Every row comes from one small tree of marks. The marks that hang from a mark follow it in brackets, in the order of their numbers. Every link used is in the known rows. Which tree was each row made from?
(in the rows, 128 means zero)
Known rows:
q_126[q_632 q_895]: [139 169 120 183 106 119 146 160 120 215  82  75  88 126 139  98 121]
q_895[q_120[q_814] q_126[q_632[q_637[q_634]]]]: [137 195 132 109 116 145 147 139 166 135 102  95 110 144 149 117 179]
q_632[q_126]: [162 135 105 146 126 130 132 164 132 225  66  50 129 114 133 112  94]
q_120[q_814[q_637[q_634]]]: [155 136 136 150 159 133  86 169 136 176  88  75 109 141 104 122 159]
q_895[q_120[q_814[q_637]] q_126[q_632]]: [165 209 105 138 117 132 144 178 145 179 117  92 109 164 128 108 178]
q_637[q_632 q_634 q_814]: [145 118 147 140 192 136 108 145 140 181  79  89 123 134  89 105 134]
q_126[q_895]: [148 150 122 174 122 119 129 175 125 222  72  63 103 120 135 101 105]
q_895[q_120 q_126[q_632[q_283]]]: [166 212  95 125  97 132 179 149 129 180 118  89 135 139 157 122 123]
q_632[q_126[q_895] q_283 q_637[q_634 q_814]]: [137 150 155 108 106 166 152 122 172 124  67  93  96 145 161 134 127]
q_632[q_283]: [167 155 113 144 130 131 126 150 113 211  78  54 131 122 141 129  81]
q_895[q_126[q_632[q_283]]]: [165 199 110 143  96 140 164 141 115 195  93  79 127 128 153 123 110]
q_637[q_632[q_126] q_814]: [153 128 121 135 160 148 137 148 150 203  64  72 122 139 106  99 110]
q_814[q_637[q_632[q_126[q_895] q_283] q_634]]: [152 139  97 130 119 145 147 133 154 130  97  92  99 151 129 111 134]
q_814[q_637[q_632[q_126 q_283] q_634]]: [163 129  92 117 147 143 128 130 143 144  95  78 122 147 117 120 124]
q_637[q_632[q_126[q_895[q_120]] q_283] q_634 q_814]: [142 149 118 105 126 156 181 133 183 115 112 116 115 151 133 113 141]
q_632[q_126[q_895[q_120]] q_283 q_637[q_634 q_814]]: [139 163 141  90 108 158 167 134 186 109  92 102 103 156 168 132 140]

Write each row's tree:
[147 144 164 108 155 152 109 125 144 150  67  79 118 145 142 142 121] : q_632[q_283 q_637[q_634 q_814]]
[142 129 169 126 175 139  95 144 143 175  59  76 111 138 124 123 135] : q_632[q_637[q_634 q_814]]
[146 196  99 146  88 125 177 149 133 176 114  87 101 140 164 116 119] : q_126[q_632[q_283] q_895[q_120]]
[144 148 109 126 111 164 147 129 172 110  96  96  91 156 128 117 151] : q_120[q_814[q_637[q_632[q_126[q_895] q_283] q_634]]]
[148 202 146  89 124 153 163 123 160 119 107 115 120 159 157 135 162] : q_895[q_120 q_126[q_632[q_283 q_637[q_634 q_814]]]]
[142 185 122 113 127 125 148 142 150 154 102  91 116 138 149 112 162] : q_895[q_120 q_126[q_632[q_637[q_634]]]]
[122 172 155 129 132 134 147 143 165 141  96 109  80 156 144 109 172] : q_126[q_632[q_637[q_634 q_814]] q_895[q_120]]
[142 192 116 137  98 141 154 147 156 116 134 111  83 164 146 128 181] : q_126[q_632[q_283] q_895[q_120[q_814[q_637[q_634]]]]]
[162 208 112 113 109 148 154 148 152 120 138 113 117 162 140 132 185] : q_895[q_120[q_814[q_637[q_634]]] q_126[q_632[q_283]]]
[158 172  91 124  80 138 182 158 156 170 102  77 118 134 168 119 101] : q_632[q_126[q_895[q_120]] q_283]
[161 134 105 130 170 131 104 137 127 156  97  77 119 150 108 121 127] : q_814[q_637[q_632[q_283] q_634]]
[157 119 109 147 187 116  87 157 127 184  89  73 113 143  90 102 141] : q_814[q_637[q_632 q_634]]
[138 164 161 117 142 155 130 109 140 144  77  91 102 148 148 140 135] : q_126[q_632[q_283 q_637[q_634 q_814]]]
[168 180 101 100 142 148 140 147 164 114 129 105 129 168 118 120 172] : q_895[q_120[q_814[q_637[q_632[q_283] q_634]]] q_126]
[147 189 160 109 123 161 149 113 146 133  82 105 112 150 152 135 150] : q_895[q_126[q_632[q_283 q_637[q_634 q_814]]]]
[155 205 150 115 113 159 154 124 139 169  71  89 109 156 158 129 125] : q_895[q_126[q_632[q_283 q_637[q_814]]]]
[171 223 101 121  97 147 159 158 144 154 127  97 114 169 147 129 163] : q_895[q_120[q_814[q_637]] q_126[q_632[q_283]]]
[151 208 103 143  89 141 159 158 150 150 121  96  80 170 153 123 159] : q_126[q_632[q_283] q_895[q_120[q_814[q_637]]]]
